Every row comes from one small tree of marks. The marks that hang from a mark follow it in brackets, in alphabetical order. Every link used is in the known rows. Which tree was each row made from?
Known rows:
rugut{vegido{kilu teruve tigip}}: [ 1.00  0.24 -0.47  1.05 -4.79 -2.38  0.35 -0.27 -0.62  0.93  0.47  2.48
  0.79  1.69  2.84  0.61 -0.18 -0.82 -2.02 -0.32 -0.57 -1.29 -0.04]
nozim{rugut}: [-0.17  0.68  1.35 -1.14  1.52 -0.10  0.48  1.85  1.11  0.42 -0.05 -0.88
 -1.75  0.52  0.01 -0.67  1.26 -0.67  1.00 -0.87 -0.34 -2.82 -0.69]
kosok{rugut{vegido{kilu teruve tigip}}}: [ 1.59 -0.29 -0.65  0.46 -3.36 -3.46  0.09  0.33  0.75 -0.40 -0.51  0.62
  1.20  2.92  4.24  0.69 -0.62 -1.98 -1.41  0.18  0.25 -0.23  2.95]
kosok{rugut}: [-1.04 -0.37  0.86 -3.22  4.26 -0.11 -0.95  2.04  2.42 -0.59 -0.63 -1.62
 -1.73  1.51  1.67 -1.09  0.82 -0.56  2.18  0.44  0.56 -1.77  3.67]
lapezif{teruve{vegido}}: [-1.54  1.57  1.30 -0.73  5.28  0.81 -0.54  5.49  0.78  1.24  1.13 -1.97
 -1.99 -1.63 -1.70 -0.26  1.63 -0.22 -1.31  0.69 -0.05 -1.94 -0.55]
zalid{rugut{vegido{teruve{runa}}}}: [ 1.45 -0.86 -0.66  1.52 -3.68  0.17  0.14  0.33 -1.24  0.88  3.45  1.42
  3.26  1.53 -2.23  0.30 -0.80  2.26 -0.28 -2.37  0.12 -1.58 -1.78]
nozim{rugut{vegido{kilu}}}: [ 1.97  0.88  3.55  0.51 -3.88 -1.01  1.34  2.05  1.50  0.11 -1.17 -1.59
 -0.36  0.94  1.80  0.14  0.37 -1.59 -0.13 -1.46 -1.08 -2.27  0.06]
lapezif{teruve{runa{rugut} vegido{kilu}}}: [ 1.14  1.27  1.13  2.80  4.65  0.17  1.32  3.23  2.36  0.83 -0.99 -1.34
 -0.67 -3.59 -2.19  1.21 -0.51  0.06 -1.44 -0.51 -0.16  0.95 -2.47]
rugut{vegido{kilu{lapezif{teruve{runa}}}}}: [ 2.85  0.63  3.40  0.66 -0.97  0.19  2.16  0.60 -0.85 -2.06 -1.11 -0.22
  1.33 -1.51 -0.50  0.43 -0.08  2.12  0.50 -1.16 -1.19  1.38 -0.78]
vegido{teruve{lapezif runa{rugut}}}: [-0.30  0.01 -3.06  1.39  0.52  1.12 -0.06 -2.59 -0.37  0.41 -0.62  1.48
  0.21 -0.50 -2.14  0.78 -0.83  2.53  0.39 -0.54  1.30  2.69 -1.40]
vegido{kilu teruve{lapezif} tigip}: [-1.49  1.19 -3.83  0.92 -0.84 -1.08 -0.40 -0.04 -1.89  0.75 -0.39  3.05
 -0.24  1.00  0.89 -0.26 -0.49 -0.98 -0.09  1.39  0.67  1.07  0.54]
vegido{kilu teruve{lapezif runa{rugut}}}: [ 0.78  0.69 -3.13  2.75 -0.71 -0.14  0.66 -1.49  0.45  0.71 -1.62  2.22
 -0.01 -0.71 -1.10  1.14 -1.57  1.91  0.55 -0.38  0.89  2.79 -0.80]
rugut{vegido{teruve tigip}}: [ 0.24 -0.34 -0.36 -0.23 -3.34 -1.44 -0.07 -1.38 -1.99  0.74  1.43  1.78
  1.16  2.03  1.79  0.05  0.64 -0.37 -2.03 -0.32 -0.11 -1.25 -0.28]
kilu{lapezif}: [-1.53 -0.26  1.47 -3.10  1.34  1.03 -0.85 -2.24  0.26 -1.36  0.06  0.70
 -1.81  0.07 -0.75 -0.54  1.46  0.85  2.38  1.05 -0.35 -0.37  1.20]
zalid{rugut{vegido}}: [-1.19 -1.24  1.39  0.32 -1.27  1.50 -1.17  0.10 -0.45  0.10  1.97 -0.60
  1.26  2.43 -1.22 -1.27  0.27 -0.56  1.10 -0.97  0.03 -3.54  0.95]
vegido{teruve tigip}: [-1.04  0.06 -2.70 -0.66  0.68 -1.62 -0.22 -0.69 -0.83  1.20  1.87  3.05
 -0.53  1.00  1.08 -0.19  0.64 -0.36 -1.13  0.20  0.13 -1.64 -0.81]
tigip{kosok{rugut{vegido{teruve{lapezif}}}}}: [-1.03 -0.78 -2.00 -1.74 -3.74  0.44 -1.37  2.65  0.20 -0.80 -1.31 -3.89
 -1.03  2.09  2.01  0.10 -0.06  0.29  0.89  0.92  0.73 -0.14  3.83]
teruve{vegido{kilu tigip}}: [-1.06  1.04  0.95 -0.68  2.06 -0.43 -1.05  1.23  0.60  1.60  1.33  0.25
 -1.08 -1.11 -0.15 -0.46  0.25 -2.39 -1.32  2.06 -0.34 -0.45 -0.51]
vegido{kilu{lapezif} tigip{kosok{rugut}}}: [-1.11 -1.18 -0.90 -2.78  0.87 -1.00 -0.63 -0.67  1.44 -2.69 -1.75 -1.57
 -1.49 -0.52  2.78 -0.78 -0.34 -2.37  2.96  2.43 -0.56  0.52  2.95]
tigip{kosok{rugut{vegido{kilu}}}}: [ 0.16 -0.77  1.50 -2.13 -1.80 -0.60 -0.09  4.07  3.18 -0.97 -1.97 -3.97
 -1.74  0.66  3.84 -0.51 -0.34 -1.45  1.59  0.47 -0.73 -1.53  3.85]
zalid{rugut}: [-2.52 -0.80 -0.84 -0.18  2.82  1.26 -1.24  1.10  0.62  0.63  2.05  0.45
 -0.05  1.16 -1.69 -1.67  0.22 -0.60  2.07 -0.21  0.29 -3.62  0.31]
runa{rugut{vegido}}: [ 0.01 -1.15  2.64  0.43 -1.17  0.59 -0.28 -2.82  1.45 -0.53 -1.58 -0.76
 -0.72  1.20  0.79  0.33  0.70 -0.65 -0.14 -1.19  0.11 -0.97  0.50]

Write each row's tree:
[-0.02  0.59 -1.46  1.25 -4.66 -0.90 -0.22 -1.03 -2.59  0.54 -0.41  1.89
  1.29  2.08  1.47  0.06 -0.52 -0.76 -1.20  0.83  0.31  0.61  1.09] : rugut{vegido{kilu teruve{lapezif} tigip}}
[ 1.27  1.85  0.53  1.18  5.05 -0.14  1.47  4.66 -0.73  1.13  1.09 -0.38
  0.68 -3.64 -1.77 -0.01 -0.35 -0.45 -2.27  0.26 -0.47  1.58 -2.80] : lapezif{teruve{runa vegido{kilu tigip}}}
[-0.40 -1.28 -0.06  1.61 -2.75 -0.58  0.57 -2.32  1.45 -0.48 -2.38 -1.24
 -0.91 -0.90  2.64  0.01 -0.83 -2.92 -0.42  0.18 -0.77  0.07  0.13] : runa{rugut{vegido{kilu tigip{kosok}}}}
[ 2.31  0.03  0.53 -0.43 -3.26 -0.46  0.96  0.72 -0.76  1.04  1.81  1.14
  1.59  0.33 -0.30  0.79  0.12  3.17 -1.30 -1.59 -0.31 -0.09 -1.34] : rugut{vegido{teruve{runa}}}
[ 1.00  0.22 -0.55 -0.07 -3.16  1.53  0.14 -0.05 -2.66  0.48  0.90  0.41
  1.79  0.82 -1.41  0.52 -0.28  3.21 -0.43 -1.03  0.43  1.58 -0.67] : rugut{vegido{teruve{lapezif runa}}}
[ 1.50  0.36 -1.62  2.42 -0.85 -2.02  1.32 -1.06  2.66  1.03 -0.50  2.94
 -0.22 -1.21  0.16  1.46 -1.29  1.46 -0.46 -1.23  0.02  1.11 -2.07] : vegido{kilu teruve{runa{rugut}}}
[-1.22 -1.57  0.39  0.97 -0.79  1.13 -0.93 -1.81 -2.17  0.14  2.14  0.33
  2.70  2.33 -0.75 -1.63 -0.03 -1.90  0.46 -0.86  0.15 -2.16  0.36] : zalid{rugut{vegido{tigip}}}
[ 0.02  0.87 -2.61 -0.75  1.02  1.19  0.07  1.03 -1.72  0.99  1.17  1.73
  0.40 -0.13 -2.12 -0.12 -0.25  3.31  0.72 -0.14  0.71  1.64 -0.84] : vegido{teruve{lapezif runa}}
[ 0.69  1.15  2.07 -1.36  4.34  1.70  0.13  1.99 -0.83 -1.11  1.20 -1.23
  0.00 -2.97 -3.98  0.43  1.26  2.41 -0.17  0.28 -0.46  1.57 -1.92] : kilu{lapezif{teruve{runa vegido}}}
[-1.50 -0.98 -3.84 -2.10  0.90 -1.83 -0.57  2.01  1.08 -0.18  0.48 -0.86
 -1.25  0.65  2.56 -0.32  0.01 -1.48  0.09  1.02  0.42 -1.09  1.84] : vegido{teruve tigip{kosok{rugut}}}
[ 0.63  0.18 -0.01  2.08  5.55  0.61  1.98  1.01  0.78 -0.32 -1.56 -0.52
 -0.22 -2.48 -1.69  0.24  0.01  1.38  0.22 -1.86  0.26  0.51 -1.83] : lapezif{teruve{runa{rugut}}}
[ 0.18  0.75  0.91  1.77  5.86  1.36  0.64  2.22  1.22  0.67  0.01 -1.87
 -0.39 -3.19 -3.24  0.79  0.26  0.84 -1.70 -0.79  0.38  0.93 -2.87] : lapezif{teruve{runa{rugut} vegido}}
[-0.13 -0.64 -0.95  2.00 -3.78  0.73 -0.98 -3.40 -0.57 -0.51 -1.61  0.09
 -0.12  2.28  0.09  0.97  0.04  0.52 -0.60 -0.47  1.15  0.79  1.32] : runa{rugut{vegido{teruve{lapezif}}}}
[-1.01 -0.03 -3.17 -0.64 -3.31 -2.11 -0.05 -1.70  0.04 -0.66  0.55  2.06
 -1.55 -1.14  1.80  0.36 -0.09 -0.47  0.55  2.14 -1.05  0.47 -0.88] : vegido{kilu{lapezif} teruve tigip{kosok}}
[-2.68 -0.04 -0.49 -2.55  2.81  1.19 -1.53  2.22  0.05  1.57  2.04 -2.39
 -2.05 -2.49 -0.86 -0.91  0.88 -2.18 -0.86  2.32 -0.51 -0.50 -1.22] : teruve{vegido{tigip{kosok}}}
[ 1.28 -0.61  0.64 -1.60 -2.70 -1.73 -0.57  1.61  1.51 -0.47  0.01 -1.00
  0.10  3.36  2.61  0.59  0.51  0.52 -0.53 -0.63  0.51 -1.89  3.14] : kosok{rugut{vegido{teruve}}}
[-1.34 -0.14 -0.53  0.54  4.33  3.12 -1.16 -3.77 -1.92  0.27 -0.13 -0.90
  1.19 -2.15 -3.87 -0.11 -0.49 -0.42 -0.66  1.17  1.27  4.62 -1.32] : teruve{lapezif runa{rugut} vegido{tigip}}
[ 0.66  0.57  1.11 -1.27  4.34  1.23  1.46  0.80 -1.11 -2.00 -0.18  0.03
 -0.03 -2.23 -2.40 -0.23  0.75  2.88  1.51 -0.73 -0.57  0.84 -1.60] : kilu{lapezif{teruve{runa}}}
[-1.34 -0.63 -1.54 -2.08  2.44 -1.17 -0.09  3.22  2.30 -0.53 -1.80 -2.34
 -2.06 -0.69  3.38 -1.31 -0.68 -3.15  1.70  1.74 -0.33 -0.61  2.71] : vegido{kilu tigip{kosok{rugut}}}
[ 1.17 -0.67  1.71 -0.75 -0.34 -1.35  0.06  0.38  0.72 -1.35 -1.77 -1.41
  0.81  2.11  3.70 -0.63 -0.33 -2.82  0.34  0.43 -0.02 -0.43  3.81] : kosok{rugut{vegido{kilu tigip}}}
[ 0.36 -0.09  1.96  0.14 -2.02 -0.70  0.48 -0.58 -0.77  0.21 -0.21  0.85
  0.61  0.83  2.21 -0.69  0.07 -1.83 -0.45  0.08 -0.84 -0.73  0.65] : rugut{vegido{kilu tigip}}
[ 0.55 -0.89  1.51  2.20 -1.54 -1.11  0.36 -4.33  0.65 -0.43 -2.14  0.71
  0.54  0.90  2.31  0.31 -0.56 -2.65 -0.56 -0.19 -0.29  0.47  0.68] : runa{rugut{vegido{kilu tigip}}}
[-0.44 -0.98 -0.59  1.40 -3.99 -0.34 -1.02  0.47 -0.46  1.09  2.86  1.17
  1.76  3.09 -0.57 -0.14  0.08  0.40 -0.36 -1.37  0.36 -3.39  0.02] : zalid{rugut{vegido{teruve}}}
[-2.77  0.76 -0.45 -1.84  3.51  2.58 -2.42 -0.55 -2.45  0.96  1.22 -1.05
 -0.64 -0.36 -2.34 -1.14  0.76 -1.74 -0.28  2.38  0.97  1.09  0.75] : teruve{lapezif vegido{tigip}}
[-1.48  0.18  0.31 -2.16 -0.25  0.41 -1.38 -0.76  0.60 -0.56  0.55 -1.10
 -1.93 -2.74 -0.36 -0.24  0.48 -1.91  0.07  3.50 -1.10  0.58 -0.88] : teruve{vegido{kilu{lapezif} tigip{kosok}}}
[ 2.52 -1.02  3.50  0.96 -3.22  0.38  0.93 -5.89  0.94 -2.39 -2.42  0.48
  1.18 -0.87 -0.42  1.39 -0.59  1.50  1.19 -0.87 -0.76  2.87 -0.04] : teruve{runa{rugut{vegido{kilu{lapezif}}}}}
[ 1.04 -0.06 -1.81  0.57 -2.74  0.99  0.45 -1.89 -4.62  0.06  1.08  1.18
  3.15  0.65 -1.17 -0.02 -0.51  2.07 -1.28 -0.67  0.63  3.24 -0.84] : rugut{vegido{teruve{lapezif runa} tigip}}
[ 1.40  0.85 -2.52  0.89  0.13 -2.24  1.44  0.74 -0.72  1.35  1.67  3.97
  1.11 -0.93  0.43  0.47 -0.97  1.08 -0.87 -0.52 -0.46  1.19 -2.36] : vegido{kilu teruve{runa} tigip}
[-1.00  1.03  0.81 -1.97  3.62  3.59 -1.44  2.00 -1.30  1.01  1.42 -1.80
 -0.23 -2.07 -4.36 -0.45  0.26  1.80  0.49  1.27  0.62  2.43 -0.69] : teruve{lapezif runa vegido}
[ 2.20  0.68  1.09  0.51 -5.43 -1.69  0.79  0.87  0.15  0.34  0.50 -0.32
  0.41  2.43  1.14  0.99  0.99  0.30 -1.69 -1.94 -0.35 -2.94 -1.42] : nozim{rugut{vegido{teruve}}}
[-0.93 -0.38 -0.70  0.17  3.69  3.03 -0.10 -2.55 -0.54 -0.31 -1.62 -0.30
  0.00 -1.23 -2.63 -0.36 -0.54  1.69  1.86 -0.31  1.04  2.54 -0.32] : teruve{lapezif runa{rugut}}
[ 0.71 -0.37  0.77  0.95  4.47  1.15  1.38 -2.85  0.42 -2.73 -1.77  0.20
 -0.19 -2.25 -2.47  0.54  0.31  2.25  1.67 -1.00  0.06  2.00 -1.93] : kilu{lapezif{teruve{runa{rugut}}}}
[ 0.57 -0.57  2.62  1.74 -2.77 -0.51  0.35 -1.76  2.54 -0.13 -2.38 -0.04
 -0.69  0.65  1.93  0.62 -0.24 -1.35 -0.01 -0.48 -0.44 -0.72  1.30] : runa{rugut{vegido{kilu}}}
